What can hang from each mark
voruv: negi
vuvu: ketab tufab
tufab: nusak vuvu
bosa: tufab
ketab: negi nusak
nusak: burod ketab tufab
negi: ketab

Each row was made from one small tree. The marks that hang from a mark follow it in brackets, in alphabetical order. Every link used is in the known rows. Write each row's tree.
Known rows
negi[ketab[nusak]]: -0.52	2.08	-2.25	-0.85	0.59	-0.92	-0.44	0.02	0.51	-0.39	-1.32	-0.18	-0.09	-2.12	0.18	-0.03	-0.97	0.39	-0.09	0.63	-0.22
ketab[negi nusak[tufab]]: -0.85	-0.52	-0.96	0.98	1.02	-0.27	0.97	-0.30	-1.07	-1.72	-1.01	-0.25	-0.83	-1.08	-0.59	0.39	-0.72	-0.53	0.01	1.01	-0.52
vuvu[ketab tufab]: -0.01	-0.83	-3.69	0.47	-0.76	0.20	0.05	0.71	0.22	0.45	-0.44	0.11	0.41	-2.23	-0.40	2.29	0.00	-0.17	-0.19	-0.30	-1.81
tufab[nusak[burod] vuvu]: -0.55	-6.14	0.01	0.24	-2.40	1.23	0.96	0.91	0.70	-1.72	0.47	1.41	-0.14	2.08	-0.51	1.24	-0.72	-0.34	1.29	-0.62	-2.34
tufab[vuvu[ketab[negi nusak[burod]]]]: -0.80	-2.11	-3.94	1.95	0.36	0.89	0.29	0.65	-0.99	-1.24	-0.38	-1.25	0.06	-3.24	-0.39	2.67	-1.28	-0.89	1.05	0.95	-2.65
tufab[nusak[burod ketab[negi]] vuvu]: -0.72	-6.31	-0.60	0.69	-0.63	1.50	0.13	0.97	-0.46	-1.82	0.50	0.45	0.19	0.76	0.22	1.63	-1.32	-0.92	1.28	-1.56	-1.50
nusak[ketab]: 0.25	0.03	0.76	-0.24	0.87	0.60	-1.20	-0.13	-0.35	0.20	0.32	0.10	0.53	-0.57	0.85	0.33	-0.30	-0.22	-0.50	-1.28	0.21
ketab[negi nusak[burod tufab]]: -1.93	-2.24	-0.79	0.79	0.08	0.52	1.59	-0.18	-0.62	-2.38	-0.95	-0.16	-0.79	-0.36	-0.59	0.00	-1.28	-0.90	0.73	0.79	-1.19
voruv[negi[ketab[nusak[burod tufab]]]]: -2.51	-0.33	-1.02	-1.22	-1.02	-0.23	2.00	-0.05	1.71	-2.00	-2.88	0.86	-1.10	0.20	-0.32	-0.04	-1.71	-0.20	0.95	0.50	-1.73
nusak[burod ketab[negi] tufab[vuvu]]: -1.29	-4.21	0.46	0.96	-0.02	1.87	0.94	0.23	-0.50	-2.01	-0.67	0.39	-0.31	-0.26	0.02	2.21	-1.92	-1.46	0.58	-1.52	-2.25
ketab[negi nusak]: -0.35	0.77	-2.04	0.76	1.49	-0.82	-0.03	-0.15	-1.22	-0.85	-0.20	-0.96	0.06	-2.35	0.05	0.03	-0.63	-0.21	0.26	1.13	0.22
bosa[tufab[nusak[ketab] vuvu]]: 0.48	-7.20	0.40	0.35	-0.65	0.91	-0.69	1.38	0.84	-1.68	0.65	1.94	0.71	1.54	0.25	2.64	-0.64	-0.39	0.43	-2.07	-3.72
voruv[negi[ketab[nusak[tufab[vuvu]]]]]: -0.98	0.20	-1.47	-0.40	-0.49	-0.83	1.44	0.08	1.31	-1.71	-2.95	1.25	-1.02	-1.16	-0.47	2.28	-1.90	-0.13	0.37	0.25	-2.74
nusak[burod tufab[vuvu]]: -1.10	-4.08	1.03	0.40	-1.80	1.64	1.78	0.21	0.68	-1.88	-0.68	1.26	-0.68	1.19	-0.79	1.75	-1.24	-0.93	0.64	-0.76	-2.96
ketab[negi]: -0.41	-0.26	-1.38	0.79	0.90	-0.35	0.30	0.10	-0.88	-0.41	-0.31	-0.98	-0.18	-0.99	-0.09	0.18	-0.33	-0.35	0.49	0.49	0.77
tufab[nusak[burod ketab] vuvu]: -0.38	-5.93	0.74	-0.08	-1.60	1.85	-0.19	0.84	0.43	-1.42	0.83	1.45	0.35	1.68	0.34	1.49	-1.06	-0.56	0.78	-2.03	-2.20
vuvu[ketab]: 0.32	-0.22	-1.95	0.82	0.04	0.65	-0.35	0.49	-0.23	0.68	-0.34	-0.82	-0.19	-1.02	-0.27	1.23	0.58	0.02	0.07	0.45	-0.45
voruv[negi]: -0.47	0.56	0.05	-0.31	-0.23	-0.64	0.74	0.00	0.66	-0.07	-0.83	0.34	-0.24	0.42	0.06	0.17	-0.11	0.08	0.56	0.20	-0.02

Write each row's tree
-1.46	-6.04	-4.95	1.08	-1.89	0.86	1.28	1.54	-0.09	-1.27	-0.19	0.05	-0.13	-0.29	-0.89	1.92	-0.34	-0.56	1.52	-0.07	-1.53 -> vuvu[ketab[negi] tufab[nusak[burod]]]
0.83	-4.70	-2.22	1.29	-1.47	1.06	-0.03	1.31	0.05	-0.40	0.05	0.39	-0.37	0.53	-0.75	2.92	0.41	0.05	0.66	-0.18	-1.94 -> tufab[nusak vuvu[ketab]]
-0.02	0.36	-4.27	0.51	-0.18	-0.26	-0.32	0.43	-0.15	-0.08	-0.27	0.08	0.62	-3.57	-0.32	2.24	-0.29	-0.12	-0.39	0.39	-2.66 -> vuvu[ketab[nusak] tufab]
0.46	-2.88	-2.80	1.55	0.27	0.32	-0.49	1.17	0.51	-1.10	-0.21	0.23	0.52	-2.33	-0.44	3.56	-0.63	-0.36	0.32	0.51	-4.91 -> bosa[tufab[vuvu[ketab[nusak]]]]
-1.18	-5.18	-0.47	0.27	-0.31	1.26	-0.08	0.70	-0.46	-1.50	0.48	0.10	0.05	1.31	0.43	-0.11	-0.60	-0.61	1.12	-1.14	0.24 -> tufab[nusak[burod ketab[negi]]]
0.34	-4.72	-0.87	0.84	0.28	0.70	-0.52	0.85	-0.85	-1.26	0.39	0.37	0.19	0.13	0.29	2.16	-0.80	-0.53	0.57	-1.38	-0.87 -> tufab[nusak[ketab[negi]] vuvu]
-1.28	-5.73	-1.50	-0.64	-2.79	0.53	1.28	0.92	0.98	-1.58	0.47	1.86	0.24	1.59	-0.58	0.53	-0.61	-0.25	0.94	-0.97	-2.03 -> vuvu[tufab[nusak[burod]]]
-1.57	-3.20	-0.99	1.17	-0.22	0.78	1.65	0.06	-0.57	-2.79	-0.90	0.31	-0.67	-1.08	-0.80	1.74	-1.90	-1.17	0.89	0.44	-2.93 -> ketab[negi nusak[burod tufab[vuvu]]]
-1.49	-1.76	0.59	-0.07	-0.81	0.87	1.32	-0.32	0.30	-2.00	-0.58	0.84	-0.56	0.50	-0.50	-0.17	-0.90	-0.58	0.26	0.33	-2.05 -> ketab[nusak[burod tufab]]
-0.66	-6.64	-3.36	1.91	-1.40	1.47	0.93	1.54	-0.43	-1.36	-0.08	-0.47	-0.58	0.31	-0.88	2.62	-0.49	-0.67	1.86	0.17	-1.82 -> tufab[nusak[burod] vuvu[ketab[negi]]]
-0.15	-3.63	-0.70	0.44	0.65	0.44	-0.62	0.60	-0.96	-0.88	0.38	-0.15	-0.04	0.73	0.44	0.30	-0.23	-0.24	0.46	-1.04	0.92 -> tufab[nusak[ketab[negi]]]
0.30	-0.40	-4.10	2.06	1.22	0.06	-0.36	0.57	-1.39	-0.55	-0.47	-1.35	0.00	-3.91	-0.31	3.04	-0.79	-0.50	0.38	1.23	-1.93 -> tufab[vuvu[ketab[negi nusak]]]
-0.35	-6.32	-0.80	0.65	0.64	0.32	-0.48	1.33	0.01	-1.79	0.23	0.49	0.26	1.39	0.26	1.04	-0.30	-0.44	0.87	-1.17	-1.35 -> bosa[tufab[nusak[ketab[negi]]]]
-1.40	1.41	-1.33	-0.97	-0.08	-1.04	1.43	-0.15	1.35	-1.28	-2.99	0.79	-1.18	-0.40	-0.32	0.48	-1.16	0.19	0.29	0.62	-0.97 -> voruv[negi[ketab[nusak[tufab]]]]
-1.63	-2.21	-2.86	1.69	0.22	1.17	1.27	0.25	-0.80	-1.69	-1.21	-1.06	-0.99	-1.45	-0.89	1.28	-0.59	-0.84	0.82	1.23	-1.66 -> vuvu[ketab[negi nusak[burod tufab]]]
-0.72	-4.82	0.88	-0.53	-1.24	1.56	-0.34	0.59	0.29	-1.03	0.79	1.05	0.24	2.32	0.51	-0.23	-0.33	-0.27	0.68	-1.57	-0.57 -> tufab[nusak[burod ketab]]
0.00	-3.22	-4.26	2.35	1.22	-0.08	-0.11	1.29	-0.41	-1.48	-0.56	-0.80	0.28	-3.38	-0.49	3.79	-1.01	-0.68	0.81	0.97	-4.22 -> bosa[tufab[vuvu[ketab[negi nusak]]]]
0.42	-4.08	-2.26	1.59	-0.25	0.73	-0.13	1.43	0.76	-0.54	-0.35	0.13	0.23	-1.13	-0.56	3.71	-0.30	-0.47	0.62	-0.19	-4.27 -> bosa[tufab[vuvu[ketab]]]
-1.04	2.63	-2.30	-1.09	0.34	-1.60	0.35	0.00	1.15	-0.47	-2.16	0.07	-0.35	-1.63	0.31	0.18	-1.12	0.42	0.50	0.80	-0.31 -> voruv[negi[ketab[nusak]]]
-2.01	1.12	-1.99	-1.29	-0.45	-0.79	0.90	0.12	1.52	-1.04	-2.06	0.26	-0.23	-0.99	0.30	-0.31	-1.68	0.08	1.16	0.63	-1.07 -> voruv[negi[ketab[nusak[burod]]]]
0.69	-4.33	0.60	0.14	-0.65	1.06	-0.82	0.70	-0.08	-0.85	0.68	1.33	0.37	0.97	0.39	2.01	-0.53	-0.22	0.16	-1.82	-1.65 -> tufab[nusak[ketab] vuvu]
